Every row comes from one small tree of marks. Brackets hold a mark, then the marks that hang from it, in alphabetical order. Every link used is in the known rows. Which tree was each row made from?
Known rows:
[kesi [gulu [voge zutu]] [rulobir [mapaz tegif]] vefu]: [ 0.33  0.34 -1.33 -1.75 -1.40 -1.67 -0.47  0.96  1.01  3.04  2.55 -0.34
 -2.57 -0.84 -1.61 -1.84  0.54  4.68  2.96 -1.79  4.32  2.50]
[voge [zutu [kesi rulobir vefu]]]: [ 0.60 -0.62 -0.33  2.10 -0.39  0.33 -3.11  2.41  0.90 -1.34  0.84 -0.28
 -0.86 -3.51 -0.79 -0.92 -3.04  2.38  3.64  0.62  3.82 -2.04]
[mapaz [rulobir voge] tegif]: [ 1.06 -2.25  0.86 -0.57 -2.90  0.46 -1.65  0.45 -0.22 -0.92  0.26  0.32
 -2.19  1.13  2.40 -0.74  1.59  1.68  1.44  2.19  1.75  1.39]
[mapaz [rulobir [voge zutu]] tegif]: [ 0.03 -0.91  0.23  0.22 -1.90 -0.26 -0.93  1.60 -0.61 -1.98  0.37 -0.12
 -1.78  1.09  0.65 -1.66  1.44  1.42  2.99  1.16  4.11  1.26]
[vefu [kesi [gulu [voge zutu]] [rulobir [mapaz tegif]]]]: [ 1.20  0.45  1.54 -1.55 -1.25 -3.06 -0.35 -0.56  0.68  2.91  1.66  0.17
 -1.28  1.34 -0.04 -1.62  0.68  3.69  2.88 -0.30  5.41  1.97]
[rulobir voge]: [ 1.00 -0.29  0.47  1.10 -1.71  1.63 -0.72  1.65 -0.08 -2.56  0.78 -0.13
 -3.34  1.21  3.08 -0.20 -0.59  1.76  1.46  2.62  1.60  0.52]
[kesi [gulu [voge zutu]] rulobir vefu]: [ 0.51  1.65 -0.98 -2.19 -0.06 -0.88 -0.23  2.24  0.92  1.62  1.42 -0.83
 -0.74 -1.65 -1.93 -2.02 -1.86  3.74  2.47 -0.65  5.66  1.99]
[rulobir [voge [gulu kesi] zutu]]: [-0.60  1.54 -0.88  2.39 -0.57  0.82 -1.10  2.04 -0.65 -4.57 -0.72 -0.55
 -2.15  1.12  1.02 -2.54 -2.24  2.30 -0.56  2.25  4.35  1.35]
[tegif [mapaz [rulobir [voge [gulu kesi] zutu]]]]: [-0.03  1.39 -1.27  1.37 -0.67  0.06 -1.22  1.50 -1.70 -2.94 -0.98 -0.03
  0.57 -0.16  0.71 -1.75 -0.48  2.00 -0.54  2.81  4.75  1.77]
[vefu [kesi [gulu voge]]]: [ 1.56  1.31  2.35 -2.11 -1.25 -1.73  0.15  0.30  0.99  0.38  1.01  0.05
 -3.15  0.68  4.18 -0.90 -1.21  3.03  0.55  1.93  4.86  1.80]
[mapaz [rulobir [voge gulu [zutu kesi]]] tegif]: [-0.26  3.59  0.80  1.28 -2.20 -0.88 -3.78  1.69 -0.53 -3.77  0.00  0.19
 -1.60  0.65  2.10 -2.37 -1.59  1.87  1.52  1.51  3.74  0.77]
[voge [gulu [kesi [rulobir mapaz]]] zutu]: [-0.17 -0.75 -1.42  2.33  0.19  0.28 -1.13  0.99  0.35 -1.04  0.59  0.17
  0.76  1.08 -1.80 -1.91 -2.05  3.72 -0.10  1.61  2.47 -0.40]
[gulu [voge [zutu [kesi vefu]]]]: [ 0.39  3.82  0.06  2.69 -1.31 -0.35 -0.56  3.73  1.25 -3.26  1.19 -0.71
 -4.51 -3.61  2.84 -1.50 -2.18  2.57  3.20  0.26  6.03  0.09]
[zutu [kesi gulu [rulobir [mapaz tegif]] vefu] voge]: [-0.52  2.10 -1.02 -1.00  0.14 -0.47 -3.03 -1.41  0.79  1.97  2.82  0.62
 -0.72 -2.57 -1.12 -1.48 -1.94  4.66  1.82 -1.11  0.97  0.11]
[gulu [kesi rulobir] [voge zutu]]: [ 0.82  1.33 -0.14  1.93 -0.70  0.22  0.39  1.86  0.20 -1.08 -0.76 -0.65
  0.33 -0.31 -1.49 -2.13 -0.03  1.70  1.48  0.95  5.99  1.67]
[tegif [mapaz rulobir]]: [ 1.90 -3.57  0.29 -0.13 -1.06  0.49 -0.80  1.50 -0.57  0.30  0.94  0.75
 -1.37 -0.86  2.34  0.68  1.26  1.94  0.69  2.80  2.37  0.00]
[tegif [mapaz [rulobir [voge gulu]]]]: [ 1.74 -0.22 -0.21 -0.30 -1.67  0.50 -1.88  1.06 -1.09 -1.21  0.26  0.50
 -1.30  0.63  2.66 -0.27 -0.39  2.63 -0.99  3.49  1.66  1.55]
[mapaz [rulobir [voge [gulu [kesi vefu]]]] tegif]: [ 0.44 -3.98 -0.92 -0.37 -2.67  0.27 -2.87 -0.16  0.27 -1.95 -1.58  0.04
 -2.59 -1.45  1.44 -2.27 -0.73  3.61 -2.11  2.16  2.02  2.19]
[rulobir mapaz [voge [zutu kesi]]]: [-1.20  6.11  0.08  3.94 -1.75  0.29 -0.98  2.51  0.15 -4.01  2.43 -0.06
 -1.87  0.47  3.64 -0.79 -1.71  1.62  4.65  1.53  2.46 -1.60]
[kesi [gulu [voge zutu]] [rulobir mapaz] vefu]: [-0.16  2.85 -1.64 -1.42 -0.20 -1.10  0.64  1.73  1.39  2.12  2.92 -0.53
 -0.49 -0.94 -1.13 -1.55 -1.47  4.61  3.23 -0.91  3.72  1.35]
[rulobir [mapaz tegif] [voge gulu zutu]]: [-0.08  0.37 -0.85  2.10 -1.81 -0.03 -1.23  1.34 -0.35 -2.39  1.92  0.09
 -5.21  2.64  1.43 -1.82 -0.18  3.67  1.07  0.84  2.57  1.47]

Which tree is each row?
[ 0.97  1.20 -0.89 -2.25 -1.19 -0.56 -0.03  0.58  1.75  3.18  2.72 -0.12
 -0.62 -0.96  0.32 -0.70 -1.15  4.88  1.67  0.28  1.42  1.43]
[kesi [gulu voge] [rulobir mapaz] vefu]
[-0.29  2.55 -0.22 -1.61 -0.15 -0.06 -1.62  1.69 -0.65  0.19  1.23 -0.53
  1.27  1.73 -1.74 -1.63 -1.47  1.85  3.23  0.75  3.77  1.10]
[kesi gulu [rulobir [voge zutu]]]
[-0.22 -3.38 -1.94  2.25 -1.82  0.37 -1.38  0.14  0.12 -0.42  0.20 -0.47
 -1.20 -1.54 -1.79 -1.66  0.58  3.16  2.87  0.12  3.06  0.88]
[gulu [kesi [rulobir [mapaz tegif] [voge zutu]] vefu]]
[-0.54 -2.53 -1.60  0.38 -1.66 -0.19 -2.13  1.04 -0.10 -2.90 -1.34 -0.36
 -1.97 -1.46 -0.18 -2.98 -1.05  3.39 -0.42  1.08  4.40  2.09]
[mapaz [rulobir [voge [gulu [kesi vefu]] zutu]] tegif]
[ 0.55 -2.02 -0.85  1.64  0.42  0.53 -2.11  1.36 -0.18 -1.59 -0.90 -0.15
  0.50  0.25 -2.52 -2.28 -2.57  2.86 -0.95  1.82  4.17  0.32]
[voge [gulu [kesi rulobir]] zutu]
[-0.37  1.50 -0.22  0.89 -2.35 -0.75 -3.98  1.69  0.22 -3.38  0.12 -0.11
 -2.73 -1.96  1.53 -2.32 -2.41  3.05  1.51  0.89  3.74  0.72]
[mapaz [rulobir [voge gulu [zutu [kesi vefu]]]] tegif]
[ 0.21  0.57 -1.76  2.14 -0.81  0.04  1.19  1.51  1.30 -0.24  0.66 -0.63
 -0.15 -2.44 -1.18 -1.69 -0.61  3.78  2.37  0.09  4.23  0.78]
[gulu [kesi [rulobir mapaz] vefu] [voge zutu]]
[-0.26 -1.35 -0.78  2.36  0.15  0.49 -0.97  2.39 -0.14 -3.63 -0.26 -0.14
 -2.78  0.47  0.39 -2.45 -2.26  2.77 -1.33  1.81  4.87  0.29]
[voge [gulu kesi] zutu]
[ 1.89 -1.89  1.63  0.98 -1.72  0.06 -0.91 -1.23  0.70  0.25  0.81  0.38
  0.47  1.24  2.12  0.56 -1.13  2.80  2.78  3.26  0.24 -1.23]
[vefu [kesi [rulobir mapaz voge]]]
[ 0.72  1.35 -0.84  0.52 -0.74  0.01 -1.16  2.23 -1.53 -2.05  0.49  0.08
 -0.83  0.69  1.06 -1.13 -0.49  2.37  0.59  2.47  4.03  1.65]
[tegif [mapaz [rulobir [voge gulu zutu]]]]
[ 0.10  1.07 -1.30  2.50 -0.28 -0.14 -3.21  1.87  1.35 -1.15  2.00  0.16
 -1.04 -2.21 -0.26 -1.24 -4.31  4.49  1.85  0.79  1.59 -2.11]
[voge gulu [zutu [kesi [rulobir mapaz] vefu]]]
[ 0.86 -0.11 -0.68  1.74 -0.23  0.06 -4.02  2.37  0.84 -1.77  0.57 -0.17
 -1.30 -2.80 -0.99 -1.68 -4.83  3.66  1.30  0.91  3.50 -1.19]
[voge gulu [zutu [kesi rulobir vefu]]]
[ 2.74 -2.35  1.85 -0.08 -1.42  0.11 -2.83 -0.86  0.20 -0.82 -0.87  0.20
 -0.58  1.32  1.15 -0.66 -3.11  3.15 -0.41  3.84  1.52  0.30]
[vefu [kesi [rulobir [voge gulu]]]]
[ 1.48 -0.95  0.11  0.23 -1.88  0.70 -0.86  1.19 -1.07 -0.74  0.47  0.38
 -0.72 -0.19  2.83  0.45  1.15  1.39  1.47  3.24  1.90  0.99]
[tegif [mapaz [rulobir voge]]]
[-0.39  3.51  0.64 -0.22  0.11 -0.87 -3.56  2.00  0.05  0.03  1.48  0.02
  1.18  0.02 -0.65 -1.39 -2.63  1.61  3.29  0.43  4.13 -1.03]
[voge [zutu [kesi gulu rulobir]]]
[-0.45 -0.98 -1.76 -1.44 -1.28 -0.79 -1.91  0.33  0.20  1.88  2.26 -0.34
 -1.32 -0.16 -1.91 -1.42 -0.26  3.91  3.81 -1.00  2.49  1.40]
[kesi gulu [rulobir [mapaz tegif] [voge zutu]] vefu]
[ 1.91 -2.03 -0.59  0.66 -1.64  0.86 -0.58  0.70  1.28  0.28 -0.87 -0.56
 -0.80 -2.81 -0.33 -1.22 -0.79  3.11  0.05  1.34  3.57  1.59]
[gulu [kesi rulobir vefu] voge]
[-0.20 -0.96 -0.98  2.56 -1.88  0.28 -1.29 -0.08 -0.57 -0.65  0.12 -0.14
 -0.20  1.24 -1.45 -1.72  1.62  1.99  2.80  0.70  3.00  1.02]
[gulu [kesi [rulobir [mapaz tegif] [voge zutu]]]]
[ 0.70  3.19  1.21 -1.30 -0.24 -2.46  0.84  0.18  1.07  2.07  2.04 -0.04
  0.80  1.33  0.33 -1.19 -1.20  3.70  3.18  0.62  4.97  0.90]
[vefu [kesi [gulu [voge zutu]] [rulobir mapaz]]]
[-0.54 -0.25 -0.51  0.79 -1.71 -0.27 -1.98  0.79 -0.82 -3.26 -1.25 -0.09
 -1.04  1.17  0.16 -3.00 -0.13  2.22 -0.59  1.69  4.35  2.36]
[mapaz [rulobir [voge [gulu kesi] zutu]] tegif]
[ 1.37  2.58  1.31  1.89 -2.20  1.20 -3.79  0.71  0.13 -1.41  0.09  0.04
  0.43 -0.12  1.69 -0.18 -1.88  0.94  2.83  2.70  1.07 -0.83]
[zutu [kesi [rulobir voge]]]
[ 2.23 -0.85  2.15 -2.27 -2.12 -2.42 -1.01 -1.82  1.12  3.89  1.56  0.61
 -1.53  1.43  1.48 -0.71  0.90  3.95  1.38  0.73  3.20  2.23]
[vefu [kesi [gulu voge] [rulobir [mapaz tegif]]]]
[ 1.22 -1.80 -1.54  0.56 -1.47  1.25 -2.14  0.19  1.06 -0.05  1.49 -0.04
 -1.38 -0.38  0.24 -0.59 -2.99  5.09  0.29  2.16 -1.21  0.17]
[kesi [rulobir mapaz [voge gulu]] vefu]
[ 0.63 -1.83 -1.68  2.03 -1.73 -0.58  0.02  0.50  0.98  0.72  0.51 -0.46
 -2.44 -2.34 -1.68 -2.10  1.20  3.79  2.01 -0.80  4.90  2.05]
[gulu [kesi [rulobir [mapaz tegif]] vefu] [voge zutu]]
[-0.32 -0.26 -0.55  2.34 -2.02  0.22 -0.22  1.46 -0.33 -1.93  2.17 -0.05
 -4.74  1.78  1.80 -1.02  1.58  2.47  3.57  0.54  2.92  0.82]
[rulobir [mapaz tegif] [voge zutu]]
[ 0.34  2.92 -1.10  1.60 -1.44 -0.44 -3.21  2.48 -0.69 -3.12  0.39 -0.05
 -1.25 -3.36  2.12 -1.18 -2.81  2.79  1.63  1.97  4.13  0.09]
[tegif [mapaz [rulobir [voge gulu [zutu [kesi vefu]]]]]]
[ 0.40  5.96  1.10  3.10 -1.49 -0.43 -0.43  3.57  0.56 -3.52  1.26 -0.36
 -3.48 -0.80  3.31 -1.56 -1.36  1.38  3.05  0.86  5.95  0.41]
[gulu [voge [zutu kesi]]]
